Each row was made from one small tree. The marks that hang from a mark follow it in brackets, in the order of their numbers. Every link used is in the known rows. Write each row's tree.
Known rows
k450(k824): [ 0.436 -2.561  0.129 -4.519 -2.422 -2.758 -1.160  0.070 -0.536 -0.599
 -3.139  2.503 -0.054 -1.958 -3.622  2.806 -1.148 -1.302  4.712  3.353
 -0.151 -0.159 -1.297 -3.694]
k772(k794(k450 k686)): [ 0.012  0.305 -1.904  1.144 -1.276 -0.203  3.345  1.042 -0.169  1.433
  0.384  0.857 -3.449 -0.609 -2.209 -1.691 -2.359 -1.155 -2.655  0.426
 -0.186 -0.224 -0.620 -2.958]
k69(k794(k450 k686)): [-1.165  3.404 -1.921  3.939 -0.227 -0.387  1.305 -2.061 -0.261 -1.444
 -0.607 -0.305  0.341  0.701 -0.839  0.507 -0.932 -0.808 -1.339 -0.654
 -1.822 -1.566 -0.069  0.028]
k69(k794(k450 k524)): [-1.486  2.903 -1.708  3.921  0.259  1.161 -0.372 -3.251 -0.075 -1.558
 -0.244 -2.091  0.543  0.258 -0.210  2.290 -1.471  1.250  0.710 -0.883
 -2.992 -2.030  1.188  0.431]
k450(k794(k686)): [ 0.188  0.860  0.391 -4.335  1.415 -0.939  1.209 -1.269  0.294 -0.211
 -0.532  2.397  0.651 -0.934 -1.875  0.706  1.215 -0.377  0.139  1.643
 -0.846  0.677 -1.605  0.588]
k824(k381 k450(k794(k772))): [ 1.721 -4.195  1.023 -0.531  2.131  0.547  0.493  0.315  5.335  0.424
  1.177  3.616  1.596  3.952  3.946 -0.331 -0.146 -0.740  2.574 -0.352
  2.497 -0.758 -3.788  6.727]
k772(k794(k450(k824) k524 k686)): [ 1.002 -0.506 -1.132  0.191 -2.219  0.326  2.823  0.778 -2.133  1.399
  1.167 -0.866 -2.508 -0.265 -1.017 -1.055 -2.075  0.060 -2.510  0.188
 -0.268  1.063  0.021 -3.462]
k381(k824): [-1.826 -0.616  1.495 -0.586 -0.804 -3.022 -4.326 -0.076  0.222 -1.038
 -3.444  3.524 -0.304 -4.290 -2.240  1.685  0.649  0.404  3.304  1.635
  2.414  0.020  2.170 -0.263]
k824(k381 k450(k794(k524))): [ 1.499 -4.591  1.408 -1.476  1.354  0.195  0.212 -0.099  4.651  0.305
  1.909  3.129  1.967  3.163  3.870  0.434  0.337 -0.226  3.373 -0.469
  1.794 -0.791 -3.983  7.271]
k524(k794(k450 k686 k772)): [-0.457  1.177  0.008  3.770  1.696  1.534 -1.237  2.872  1.571  0.941
 -0.873 -0.707 -1.625  1.227  0.978 -3.073 -1.491 -1.352 -3.864 -0.133
  2.048 -1.115 -0.391 -1.644]
k381(k824(k450(k794(k524 k772)))): [-0.110 -1.048  2.256  0.678  0.512 -0.619 -3.206 -0.343  1.707 -0.086
 -0.415  2.313  0.855 -1.002  0.821  0.339  1.529  1.435  2.099  0.829
  2.892  0.644  1.807  2.360]
k686(k794(k772)): [-2.009 -0.645 -1.982  1.011  0.008 -1.549 -0.260  0.340  0.956  0.516
 -1.200 -0.640 -2.487 -2.477 -3.642  0.700  0.625 -2.433  0.488  0.652
 -1.377 -1.519  1.586  1.605]
k794(k450(k824) k524 k772): [-0.050  1.210  0.767  1.375 -0.077  3.189 -1.518  1.331 -2.250 -0.063
  1.344 -4.492  1.007  0.863  2.970 -0.788  0.435  3.223  0.117 -2.312
 -0.322  0.793  2.728 -3.610]
k69(k794): [-1.914  1.495 -2.771  2.211  0.539 -1.071 -0.470 -3.803  1.152 -1.634
 -2.960  1.539 -0.172 -0.535 -2.861  3.122 -2.262 -0.898  2.286  1.395
 -1.748 -2.316 -0.171  1.078]
k686(k794): [-1.825 -1.521 -1.511 -0.767 -1.339 -3.048  0.017  0.003  1.158  0.131
 -1.547  0.477 -2.521 -3.821 -5.279  1.930  0.417 -3.197  1.943  1.688
 -2.447 -2.205  0.392  1.402]
k686(k794(k450 k772)): [-0.958  0.438 -1.382  2.367 -0.281 -0.350  0.393  1.054  0.963  0.463
  0.159 -2.415 -2.373 -1.762 -2.667  0.058  0.822 -1.653 -0.670 -0.677
 -2.492 -2.015  2.069 -0.087]
k381(k824(k450(k794))): [ 0.248 -1.579  2.277 -0.410 -0.214 -2.019 -2.709 -0.422  2.451 -0.360
 -1.136  3.808  0.507 -1.732 -0.750  1.033  1.169  0.283  2.970  1.946
  2.270 -0.102  0.750  1.756]
k450(k794(k686 k772) k824): [ 2.926 -0.263  0.945 -5.299  0.350 -0.967  1.123 -1.444 -1.228  0.013
 -1.196  1.445  1.247  0.840 -1.014  0.895  0.457 -0.309 -0.190  2.316
  0.383  2.581 -1.321 -2.029]
k69(k794(k524)): [-2.382  1.805 -2.329  2.561  0.600 -0.021 -1.108 -3.932 -0.074 -1.597
 -1.705 -0.322  0.553 -0.411 -1.286  2.955 -1.649  0.604  1.857  0.365
 -1.871 -1.596  0.879  2.024]
k69(k794(k450 k524 k686)): [-1.639  3.518 -1.568  4.168 -0.034  0.719  0.558 -2.153 -1.570 -1.291
  0.664 -2.147  0.990  0.751  0.832  0.304 -0.478  0.656 -1.746 -1.877
 -2.014 -0.923  0.967  0.830]
k686(k794(k450 k524 k772)): [-1.493  0.646 -0.936  2.735 -0.228  0.826 -0.297  0.874 -0.370  0.494
  1.419 -4.303 -1.675 -1.732 -0.994 -0.162  1.414 -0.151 -1.162 -1.885
 -2.536 -1.316  3.117  0.851]

Write each row's tree
[-0.507  0.510 -1.587  1.437 -1.085  1.072  2.782  0.916 -1.415  1.489
  1.621 -0.948 -2.762 -0.536 -0.524 -1.773 -1.704  0.319 -3.106 -0.719
 -0.255  0.501  0.258 -2.093]
k772(k794(k450 k524 k686))
[ 1.748 -1.724  1.176 -1.822 -1.999 -1.014 -0.227  1.047  0.532 -0.836
 -0.749  0.734  0.503 -0.273 -0.200  1.506 -0.796 -0.383  2.968  0.053
 -0.651 -1.104 -1.509 -2.841]
k794(k450(k824(k381)))
[ 0.270 -0.005  1.245 -1.181 -1.917  0.991 -1.137  0.857 -2.006 -0.607
  1.050 -2.733  0.996 -1.020  0.421  1.032  0.277  2.150  2.191 -0.832
 -1.900 -0.221  1.018 -3.883]
k794(k450(k824) k524)
[-1.581 -0.667 -2.231  0.211 -0.838 -0.096  2.014  0.358 -1.409  1.616
  0.240  0.726 -2.915 -1.130 -1.593 -1.160 -1.889 -0.311 -1.932  0.599
  0.794  0.927 -0.013 -0.511]
k772(k794(k524 k686))
[-0.386  2.250  0.913  1.870 -0.778  2.538 -0.076  3.004 -4.197  0.412
  2.790 -4.427  1.550  1.619  4.390 -3.786  1.934  2.372 -3.443 -3.541
  1.202  2.398  2.299 -2.958]
k794(k450(k824) k524 k686 k772)
[-2.975  3.273 -2.530  4.660  1.411  1.211 -0.470 -2.431 -1.677 -0.814
 -0.428 -1.541  0.903  1.439  1.496 -0.433 -0.500  0.787 -2.103 -1.654
  0.130  0.330  1.648  2.712]
k69(k794(k524 k686 k772))
[ 2.373 -0.141  1.360 -5.023  0.550  0.125  0.446 -1.437 -2.588  0.068
  0.050 -0.374  1.908  1.112  0.664  0.695  1.128  1.217 -0.554  1.159
  0.212  3.220 -0.285 -1.087]
k450(k794(k524 k686 k772) k824)
[-1.918  4.531 -1.946  6.043  1.158  2.365  0.448 -1.848 -1.742 -0.973
  0.997 -3.331  1.024  2.118  2.436 -1.013 -0.269  1.392 -3.213 -2.902
 -0.844 -0.205  2.196  1.106]
k69(k794(k450 k524 k686 k772))
[ 0.018 -0.850  2.106  0.500  0.181 -1.389 -2.348  0.242  1.581 -0.088
 -0.558  3.218  0.743 -0.844  0.649 -0.483  1.748  0.323  1.035  1.105
  3.390  0.873  1.120  1.985]
k381(k824(k450(k794(k686 k772))))
[ 0.437  1.899  0.349  1.345 -1.093  0.989  0.912  3.156 -2.557  0.202
  1.025 -1.913  0.612  1.402  2.067 -3.517  0.932  0.194 -2.910 -1.892
  1.239  1.385  0.907 -4.229]
k794(k450(k824) k686 k772)
[-1.295  4.198 -2.195  5.639  1.051  1.164  0.999 -1.605 -0.487 -0.997
 -0.266 -1.517  0.407  1.983  0.878 -0.832 -0.921 -0.010 -2.907 -1.782
 -0.738 -0.930  1.113  0.262]
k69(k794(k450 k686 k772))
[-0.073  1.637  0.009 -2.534  2.689  0.481  1.032 -0.893  0.210  0.114
 -0.271  1.111  0.791  0.562 -0.201 -0.751  1.281  0.356 -1.366  0.538
  0.266  1.356 -0.339  0.830]
k450(k794(k686 k772))
[ 1.378 -0.461  0.746  0.604 -0.074  1.113 -0.645  1.613  0.264 -0.358
 -0.232 -0.977  0.652  1.608  2.183 -0.441 -0.756  0.801  0.870 -1.481
  0.806 -0.120  0.238 -2.639]
k794(k450(k824(k381)) k772)
[ 1.730 -2.140 -0.840 -0.237 -1.586  0.405  1.682 -0.405 -0.222  1.012
  0.190 -0.185 -2.472 -0.144 -0.913  1.042 -3.275  0.483  0.094  0.528
 -0.566  0.005 -0.534 -2.347]
k772(k794(k450(k824(k381)) k524))
[ 1.472 -0.646 -1.535 -0.268 -2.323 -0.897  3.525  0.827 -0.866  1.335
 -0.140  1.057 -3.096 -0.369 -2.618 -0.882 -2.732 -1.410 -2.059  1.407
 -0.178  0.404 -1.115 -4.359]
k772(k794(k450(k824) k686))
[-1.704  3.289 -0.271  3.186  0.583  2.067  0.831  3.442 -1.494  0.428
  1.671 -2.137  0.216  1.112  2.771 -4.639  1.628  0.622 -3.781 -3.228
  1.167  0.600  1.555 -2.258]
k794(k450 k686 k772)
[ 3.595 -2.697  1.866 -5.531  1.380 -0.056 -0.712 -2.619 -0.015 -0.532
 -0.851  1.092  2.286  1.787  1.868  2.862 -0.290  1.522  2.231  0.817
  0.611  2.188 -1.541  1.523]
k450(k794(k524 k772) k824(k381))
[-1.414  0.038 -0.520  2.271  1.978  0.501 -1.993  2.253  1.599  0.907
 -2.392  1.077 -1.811  0.476 -0.013 -2.514 -1.575 -2.105 -2.617  1.257
  3.205 -0.574 -0.767 -0.095]
k524(k794(k686 k772))
[-0.239 -0.762  0.253  0.291  1.427  1.950  0.925  0.985  2.060  1.009
  2.654  0.411  1.194  2.423  2.420 -2.208  1.451  0.343  0.125 -0.208
  1.176  0.188 -1.112  3.236]
k824(k450(k794(k524 k686 k772)))
[-0.148 -1.119  2.459 -0.116 -0.335 -1.574 -2.563 -0.043  1.074 -0.114
 -0.051  2.916  0.934 -1.433  0.514  0.001  1.968  0.841  1.573  0.945
  2.847  0.868  1.049  2.418]
k381(k824(k450(k794(k524 k686))))
[-0.624  1.955  0.318 -2.173  2.976  1.672  0.273 -1.024 -1.091  0.232
  1.005 -0.703  1.468  0.565  1.480 -0.910  1.985  1.838 -1.798 -0.699
  0.134  2.105  0.648  1.711]
k450(k794(k524 k686 k772))
[-2.173  2.461  0.800  1.277 -1.087  1.466  0.244  2.779 -2.989 -0.026
  3.134 -3.001  1.009 -0.656  2.629 -3.085  2.338  1.716 -2.179 -3.365
 -0.617  0.577  1.191 -1.303]
k794(k450 k524 k686)
[ 2.038 -2.362  1.096  0.076 -0.081 -0.579 -1.919  1.145  3.017 -0.016
 -2.661  1.337 -1.474  0.145 -1.035  1.139 -3.052 -2.056  0.913  2.189
  0.732 -2.316 -2.575 -2.155]
k524(k794(k450(k824(k381))))
[ 3.176 -1.123  1.287 -7.176 -0.808 -2.524  1.426 -1.814 -1.116 -0.373
 -1.533  2.605  1.214 -0.456 -2.818  2.271  0.382 -1.083  1.303  3.379
 -0.754  1.826 -2.467 -2.210]
k450(k794(k686) k824)
[ 1.397 -4.154  1.624 -1.338  0.961 -0.003  0.921  0.601  3.613  0.494
  2.634  3.161  2.193  3.357  4.595 -0.988  1.053 -0.644  1.634 -1.152
  2.447 -0.021 -4.156  7.602]
k824(k381 k450(k794(k524 k686)))
[ 0.114 -1.097 -0.068 -0.404 -2.601 -1.576  0.129  0.194 -0.916  0.017
  0.766 -2.839 -1.486 -2.838 -3.222  1.967  0.906 -1.229  1.007  0.082
 -3.655 -1.430  1.378 -0.644]
k686(k794(k450(k824) k524))
[-4.034  2.046 -0.666  1.822  1.197  2.044 -1.267  2.425 -3.132  0.604
  1.449 -2.156  0.904  0.325  3.509 -3.982  2.151  1.777 -2.670 -2.942
  2.611  2.302  2.299  1.301]
k794(k524 k686 k772)
[ 4.444 -3.816  1.843 -7.618 -0.032 -2.802  0.252 -2.934  1.303 -0.818
 -2.371  4.015  1.559  0.354 -1.445  4.413 -0.900 -0.814  4.186  3.143
 -0.262  0.754 -3.764  0.487]
k450(k794 k824(k381))
[-0.402  1.026  0.667 -3.979  1.592  0.114  0.562 -1.422 -0.879 -0.144
  0.698  0.653  1.367 -0.803 -0.220  0.461  1.771  1.063 -0.270  0.358
 -0.988  1.312 -0.569  1.478]
k450(k794(k524 k686))
[-0.150  0.394  0.026  3.323  2.198  2.052 -2.246  1.793  3.078  0.459
 -1.931 -0.614 -1.949  0.636 -0.074 -0.891 -2.443 -0.805 -1.419  0.763
  1.081 -2.217 -0.028 -2.171]
k524(k794(k450 k772))
[-1.310 -0.079 -0.508  0.855 -1.541 -0.742  0.085  0.419 -0.242  0.125
  1.191 -3.008 -1.807 -3.033 -2.685  1.121  1.329 -0.965  0.392 -0.808
 -3.743 -2.021  1.833  0.645]
k686(k794(k450 k524))
[ 4.197 -3.117  2.068 -7.393 -0.519 -3.163  1.127 -1.790 -0.133 -0.485
 -1.371  3.960  1.852  0.833 -0.427  2.352  0.079 -1.281  1.578  2.361
  0.705  1.941 -4.031  1.017]
k450(k794(k686) k824(k381))
[ 0.548 -0.554 -0.783  0.938 -1.411 -1.178  0.548  0.697  0.198  0.317
 -0.197 -2.266 -2.041 -1.654 -3.026  0.816  0.462 -2.024 -0.115  0.242
 -2.449 -1.514  1.669 -1.455]
k686(k794(k450(k824) k772))
[ 0.929 -1.345  1.786 -1.422 -1.690  0.610 -1.304  0.836 -1.221 -0.705
  1.093 -1.813  1.398 -0.102  2.092  1.172  0.011  1.881  2.429 -1.632
 -0.846 -0.172 -0.047 -1.638]
k794(k450(k824(k381)) k524)
[-0.078 -1.381  0.501 -0.994  0.577  0.902  1.110  0.781  2.126  0.634
  2.531  1.196  1.194  1.578  1.304 -1.101  1.421 -0.096  1.138  0.619
  0.422 -0.231 -1.971  3.144]
k824(k450(k794(k524 k686)))
